In the rows, zero is written as 128.
Known rows, with every step that occurs
T-C-S-B-P: [203 180 170 129 151  33 132 130 108 115 159 152 129 162 110 134 178  95
 144 161 161 113  55 129 119  72 105 131 144  93  87 106 131 141  64 123
 147 135 144 148 116 175 108]
K-S-B: [148 100 140 132 121  92  91 131  91 153 143 137  99 174 138 104 157 114
  93 168 139 125  87 129 105 105 160 141 113 145 105 154  76 169  83 170
 103 126 141 158  77 156 132]
Z-V: [149 139 133 157 130 137  99 116 122 146 116 122 130 124 113 118 127 141
 121 133 135 126 124 127 153 114 150 116 155 137 129 155 130 133 123 104
 139 146 127 125 113 154 131]
X-V-L-C-S: [188 170 156 166 148 116 115 124 135 163 154 132 135 156 179 129 144  95
 145 137 139 105 106 146 141 140 108  83 109 123 149 178  98  91 138 144
 161 156 198 142 121 138 121]
D-C-S-B-P-K: [165 175 159 160 148  39 130 125 146  57 133 136 153 167 142 104 140  76
 168 140 160 112  48 110 155 118 100 123 128 138  94 123 115 114  70 115
 158  84 113 133  74 141  80]
C-S-B-P-V: [175 167 185 148 145  56 109 133  91  80 178 117 121 140  91 133 143 108
 127 129 141 101  70 143 108  70 154 112 110 135  83 160 134 159  60 141
 120 112 136 171 119 161  92]
V-X-B: [135 130 133 150 138  90 138 151 117 127  98 138 139 116 140 164 107 110
 159 152 155 105 158 165 133 121 124 147 126 141  87 170 142 150  78 166
 105 124 124 139 100 129 104]
Z-V-X-B-P: [160 164 174 202 153  66 104 155 103 117  92 118 132 132 122 156 105  95
 168 165 169 103 148 157 170 100 127 138 148 113  62 169 153 150  53 126
 110 144 109 144 122 175  92]
K-S-C-P-B-X: [169 151 159 173 158 109 121 121 142 117  89 101 114 179 178  98 109 118
 164 163 165  67 117 157  82 109 156 163 124 121 128 115  72 110  41 218
  99 178 143 176  79 155 124]
L-C-X-B: [182 150  92 145 121  87 125 101  90 114 143 165 166 131 142 151 155  98
 171 166 147 101 160 125 145 148  85 130 149 119 144 131 129 109 138 187
 128  96 161 162 131 130 126]
K-S-B-X-V-L: [155 144 160 148 160  91  57 145 114 162 122 130 107 218 172 105 114 122
 137 183 177  83  80 156 106 140 178  97  96 111  91 209  84 154  45 173
  92 136 164 184  78 137 114]
C-S-B-P-K: [154 171 167 154 129  31 109 119 118  83 156 128 124 182 118 109 162  97
 136 132 133 101  47 120 138 116 112 126 122 108  98 137 114 118  92 114
 159 113 113 162 100 174  66]
K-S-B-P-V: [152 114 191 167 151  61  67 135  82 106 164 127  95 166 117 114 150 103
 127 145 161 137  88 138 104  80 175 124 119 144  85 146  91 193  54 167
  95 121 141 177  95 143 106]
T-C-P-V-L: [138 170 192 148 206  84 139  94 145 108 116 149 111 127 111 132 137 132
 200 153 182 134 133 136 154  89 117 103 176 139  98 126 125 151 106 163
 148 192 174 154 104 126 102]
C-P-B-X-V-L: [151 171 165 166 193 107 117 119 151 107  90 133 117 196 156 122  96 135
 198 156 202  69 117 158 111 129 133 102 108 124 102 174  98 105  61 164
 114 180 158 189 107 129 114]
X-V-L-C-P: [134 170 164 177 161 111 128  92 137 131 134 158  99 157 166 136 142 123
 185 150 182 113 132 114 148 133  91  72 121 122 125 141  74  96 127 163
 157 158 175 174 134 141 139]
T-C-X: [154 138 139 121 152  64 127  95 106 128 123 157 161 124 135 142 132 130
 181 160 147 138 151 132 128 121 109 131 182 116 146 101 166 130 132 138
 128 140 168 151 127 131 130]
L-C-S-B-X-V: [224 186 126 124 122  88 102 118 116 131 166 135 144 176 179  96 142 112
 148 159 145  89  78 126 113 121 123  88  81 103 141 167  92 111  91 183
 148 101 166 173 117 130 142]
B-P-V-L-C: [158 154 192 189 181 110 104 132 128 114 141 134 118 160 146 159 135 107
 198 144 177 120 111 146 154  94 114  67 143 114 107 137 124 145 129 179
 139 154 161 143 125 135  87]
C-S-B-X-V: [196 182 145 109 128  81  99 131 119 125 152 121 146 163 158  98 126 122
 137 143 133  83  73 142 106 133 153 104  81 116 120 189 111 119  57 132
 137 107 145 181 112 134 120]
C-P: [114 158 129 142 142 103 150 111 139 106 128 133 110 107 107 105 148 141
 145 124 142 115 132 100 124 110 112 134 131 123 127 108 111 108 111 140
 147 137 138 159 139 131 119]
T-C-P: [136 155 143 125 158  83 156  95 139 117 117 160 124 127 119 123 155 133
 183 149 155 137 131  97 126 100  89 138 174 123 123  83 120 119 123 133
 154 165 152 153 128 133 135]
X-V-L-C: [159 139 153 157 142 141 104 114 131 141 147 153 124 175 169 148 133 117
 170 151 174 126 121 145 157 155 106  72 111 123 137 168  90 102 150 161
 147 149 168 143 114 128 138]
P-B-S: [167 118 142 158 151 129 145 114 111 114 101 132 143 185 152 152 137  99
 117 130 128  88 109 136  67 107 150 147 141 111 119 153 120 142  73 138
 117 147 106 158  93 132 140]
P-K-S-C-X-V: [124 103 147 191 115  67  79  61 115 113 125 114 152 176 191 109 109 141
 178 138 142 110 138 161 144 176 137 156 163 130 170 187  88 113 132 166
 123 154 170 155  72 137 133]
B-P: [129 147 162 153 140 103 121 149 120 106 142 123 122 142 118 129 135 116
 151 129 146 120 111 128 134 115 112 132 133 105 113 108 145 135 108 112
 116 128 123 132 154 140 109]
S-B-P-V: [158 132 180 148 146  70  92 126  95  76 161 138 114 161  82 140 129 128
 145 135 176 134  78 129 141  89 149 100 125 135  84 147 122 163  74 148
 117 111 118 159 108 144 115]
P-V-L: [132 129 175 154 167 123 103 129 134 121 124 120 120 137 122 152 108 134
 162 122 156 129 129 154 147 110 161  85 130 144 100 177 130 156 114 149
 129 156 151 134  96 126  96]
K-S-B-P-V-X: [133  97 226 181 170  40  93 150  82 107 136 119  86 158 146 138 130  97
 152 151 194 117  97 174 106  56 179 126 123 156  46 170 126 209  33 193
  81 137 137 160  85 140  85]
L-C: [146 127 123 142 119 131 136 115 118 132 141 150 135 140 151 132 151 114
 155 148 133 139 130 113 127 127 105 108 126 123 142 100 109 117 160 168
 144 125 139 126 117 123 142]
Z-V-L-C-P: [153 191 148 198 172 124 117 100 144 141 119 120 110 139 129 101 152 129
 154 166 170 101 116 111 176  92 108  78 161 127 130 125  93  96 127 163
 160 177 160 161 120 174 121]
X-B-S: [168 165 120 146 121 129 126 129 103 128 101 137 147 147 132 151 146  98
 111 140 106  88 136 121 102 132 129 170 133  84 126 175 102 138  77 123
 131 117 113 158 111 125 130]
K-S-C-P: [126 143 158 165 129 116 120 108 132 121 113 111 101 143 158  99 154 128
 128 144 134  97 142 130 127 107 128 162 151 106 140 104  58 118  90 189
 136 175 153 143  93 161 134]

Rows
[102 160 185 172 191 102 124 116 147 104 113 126 102 120 111 129 123 138
 165 120 172 117 141 141 139  97 143  84 141 154 108 154 123 130 100 164
 137 164 163 162 125 131  91]
C-P-V-L
[165 161 132 117 122  86 123 127 113 122 159 130 124 134 114 123 154 104
  86 141 127 105  81 132 105 106 143 120 108 130 110 148 110 129  84 137
 142 105 134 146 101 162 117]
C-S-B
[128 177 214 191 171 117 136 104 145 102 101 104 124 163 137 156 123 128
 155 123 158  63 133 147 126  93 158 109 166  82 124 172  86 140  69 193
 157 182 139 158  74 141 106]
B-S-C-P-V-L
[156 142 172 145 175  72 119  99 105 140 124 153 155 163 154 161 119 137
 210 170 179 115 146 165 159 134 109 101 172 120 128 170 158 121 123 125
 133 166 192 156 129 139 132]
T-C-X-V-L
[167 113 146 139 124  69  69 118 110 118 122 134 122 212 193  82 118 138
 150 157 143 110  82 123 108 169 150 130  92 124 121 203  61 141  80 163
 116 116 139 184  54 116 123]
P-K-S-B-X-V
[125 141 123 140 143 101 132 115 140 104 101 144 177 109 146 102 114 120
 183 132 153 119 152 124 137 133 110 119 169 169 136 111 155 114 114 138
 113  93 159 130 128 114 130]
D-C-X
[105 150 154 149 126  88 139  84 162  69 101 115 123 156 137 115 116 141
 183 120 143 102 121 117 164 130 107 136 152 107 143 104  83  89 131 168
 174 165 110 136  74 151 116]
S-C-P-K
[223 192 139  89 151  64 125 141 127 134 123 129 151 159 143 119 147 116
 150 170 143 104  73 130 105  98 132 124 119  89 105 129 140 143  62 157
 145 131 146 162  91 139 107]
T-C-S-B-X
[157 144 161 168 118 109 120  88  91 108 122 122 179 164 177 142 102 139
 160 127 122  55 153 145 120 146 141 143 163  87 183 170 114 111  89 160
 126 144 142 152 113 124 170]
B-S-C-X-V
[125 146 159 179 166  84 121  71 152 110 121 159 110 180 179 111 144 133
 209 133 189 120 119 115 168 152  70  82 135 118 131 152  66  80 158 163
 183 162 169 164 101 129 119]
X-V-L-C-P-K
[169 164 138 158 106 132 131 127 109 106 101 129 169 170 140 168 119 113
 120 147 121  74 135 140 117 136 133 168 145  55 130 170  93 133  69 165
 139 135 103 142  62 142 138]
X-B-S-C
[153 164 137 151 174 106 138  95 164  73  85 145 152 154 160  80  97 120
 227 136 204 108 133 132 115 135 103 116 129 160 109 140 108 109  58 166
 111 139 137 177  92  93 138]
D-C-P-B-X-V
[178 157 137 186 163 140  90 125 129 154 120 111 134 167 147 138 130 117
 142 166 153 110 121 127 178 115 133  69 154 134 119 149 108 109 145 150
 156 166 160 123  97 168 124]
Z-V-L-C
[171 153 136 110 133 101  96 130 110 115 134 145 133 194 149 112 105 141
 156 150 166 107  91 130 112 138 153 105  89 110 100 174 114 139  74 150
 107 105 125 185 100 116 139]
S-B-X-V
[139 169 158 166 179 119 143 111 145 130 122 146 102 146 144 130 161 114
 165 152 167 103 133 108 150 110  82  82 137 120 121 102  90  85 130 187
 154 158 166 147 131 153 113]
V-L-C-P
[153 123 138 164 129  51 113  80 109 112 142 174  96 180 169  86 193 110
 139 172 154 137  86  82 114 113 101 117 127 138 128 109  28 116 115 205
 163 125 156 183  54 155 124]
L-C-P-K-S-B
[173 170 145 152 156 138  93 132 144 140 114 128 137 188 191 131 108 123
 207 162 172  92 121 143 143 158 112  63 101  89 128 158 104 103 126 172
 128 142 167 153 130 114 131]
B-X-V-L-C
[143 178 179 182 166  92  85 153 117 105 135 140 125 138  92 176 123 106
 179 146 179 109 122 164 164 120 132 110 132 113  72 175 124 159  73 138
 109 144 147 151 123 148  77]
X-B-P-V-L
[136 126 156 148 136  52 103 120 121  75 138 150 118 198 118 125 135 120
 160 135 160 121  61 110 158 120 115 106 121 117  91 136 103 129  95 124
 141 104  92 145  95 163  96]
S-B-P-K
[167 124 144 133 125  99  60 127  91 149 135 134 115 194 173  87 127 133
 132 170 154 111  92 145  95 139 165 134  85 115 113 190  73 163  63 165
  97 120 152 183  82 123 135]
K-S-B-X-V
[140 152 153 173 163 135  91 138 137 160 112 104 118 153 127 137 116 132
 131 156 151 104 121 149 176 119 158  87 145 136 108 178 135 122 116 106
 141 171 150 123 113 176 106]
Z-V-L
[186 150 138 174 173  85  95 111  99 115 156 151 169 145 130 179 126 107
 197 171 168  97 160 159 171 140 120  77 151 138 129 176 119 127 123 202
 118 128 194 173 107 139 110]
P-V-L-C-X-B
[192 156 107 168 125  89 123  99  67 128 122 158 176 148 163 158 156  95
 141 168 117  77 158 109 110 136  99 144 165  81 163 146 111 113 102 175
 124  92 156 187 124 124 137]
L-C-X-B-S
[153 131 160 155 159 136 104 125 136 125 144 129 126 144 147 156 122 113
 177 140 162 131 123 151 149 127 129  69 136 143 124 150 110 140 150 183
 139 150 167 139 102 127 108]
P-V-L-C
[119  99 148 169  98 114  99  97 147 128 108 104 128 171 172 112 129 121
 140 138 128 125 113 153 137 149 134 168 142 121 149 158  78 124 133 177
 144 161 131 121  49 147 119]
P-K-S-C
[ 87 150 131 158 161  84 157  86 188  62  85 145 133 127 141  81 131 125
 203 107 158 136 128  87 154 138  81 127 155 154 120  98 103  94 124 130
 175 110 127 143  83 109  98]
D-C-P-K
[154 158 187 194 186  70  97 116 105 103 151 133 134 156 135 162 123 104
 216 157 172  99 134 152 155 101 119  64 159 131 119 130 151 124 125 170
 116 131 188 154 166 142  88]
B-P-V-L-C-X
[134 172 126 179 149  39 111 104 136  53  98 164 177 154 141 127 121  96
 235 156 165 113 136 120 177 172  67 151 173 136 118 123 138 105  93 119
 123  76 128 158 110 125  92]
D-C-X-B-P-K
[190 202 168 132 158  92  84 157 130 142 146 120 133 184 162 113 112 127
 138 159 162  62  77 170 117 140 155  83  83 104  95 216 115 126  52 142
 120 112 167 172 101 144 102]
C-S-B-X-V-L
[150 142 162 139 137  79 110 146  96  99 155 146 102 183 102 137 143 106
 139 149 164 116  77 117 127 100 122 117 115 108  81 108 120 147  71 131
 114 107 110 148 129 167 121]
S-B-P
[141 120 219 154 166  37 120 148  94  65 139 131 106 146 117 164 112 110
 174 145 200 111 103 163 132  56 160  90 123 157  41 159 160 183  55 177
 100 116 103 153 100 142  94]
S-B-P-V-X
[170 156 132 145 119  97 103 114 114  93 127 134 169 144 118 157 115 121
 167 162 135  76 163 166 163 161 128 147 163 107 135 149 124 104  89 169
 118 115 137 141 100 160 128]
S-C-X-B
[155 166 136 117 133 131  96 129 139 121 118 125 146 147 160 106  92 142
 171 135 146 116 123 139 120 159 138 114 104 108 144 164 118 124 106 127
 121 118 138 159 135  93 136]
B-X-V
[186 192 127 116 141  92 128 154 152  99 113 116 162 142 145  93 117  99
 149 147 147  85  82 126 120 121 143 109 108 136  96 136 135 141  45 154
 133  63 127 151  88 121 101]
D-C-S-B-X
[181 179 137 185 166  97 125 117  86 147 112 155 172 172 175 176 150  82
 152 182 138  51 155 133 116 142  97 113 163  79 141 174 116 112  99 173
 125 117 168 176 125 135 109]
V-L-C-X-B-S
[144 129 137 189 119  69  74 126 104 118 120 144 126 169 137 104 150  89
 154 163 141 122 105 131 138 154 100 184 137  97 112 165  78 135  82 125
 120 131 131 162 101 145  85]
X-B-P-K-S
[151 141 209 172 177  85  84 148 103  86 156 140 105 184  98 154 131 110
 169 151 193 111  81 154 146  87 156  68 127 123  55 166 119 176  66 149
 109 134 129 156 102 160  84]
S-B-P-V-L
[152 136 184 168 134  97 121 130 106  90  85 102 168 134 158 190  99 106
 165 131 156  78 163 186 122 109 159 156 144  95 100 207 123 183  50 204
 125 151 106 143  42 118 114]
P-V-X-B-S-C
[177 181 156 145 138  62 120 147 110 107 170 122 106 153 108 122 156  99
 108 134 135  96  57 129 116  88 126 129 111 113  90 119 121 130  54 126
 137 109 124 155 135 172  98]
C-S-B-P
[ 95 121 139 181 141  75 119  80 136 126  97 128  94 144 152  74 164 135
 138 137 122 132 119 109 121 126 116 159 139 137 132 128  68 110 115 147
 158 160 149 165  98 132  98]
C-P-K-S
[174 118 166 187 137  92 121  82  91  94 117 128 171 201 171 166  90 118
 160 127 151  64 141 165 108 128 153 138 169 113 151 190 112 120  76 171
 115 167 137 155  80 147 180]
P-B-S-C-X-V
[158 178 152 174 123  64  98 130 101  84 138 130 156 167 115 163 118 110
 187 168 166  73 144 157 171 134 106 164 166  79 116 125 128 108  73 160
 109 118 128 150 139 165 112]
S-C-X-B-P
[150 171 160 140 160 130  95 144 150 146 107 123 131 173 173 129  91 135
 187 147 161  94 118 158 135 160 145  79 100  95 116 198 122 120  87 138
 103 143 152 152 133 103 108]
B-X-V-L
[144 151 140 156 162 108 113 117 112 141 139 140 147 153 162 153 133 105
 178 168 152  85 136 141 149 135 112  85 152 129 141 120 140 102 142 183
 125 137 185 143 147 143 112]
V-L-C-X
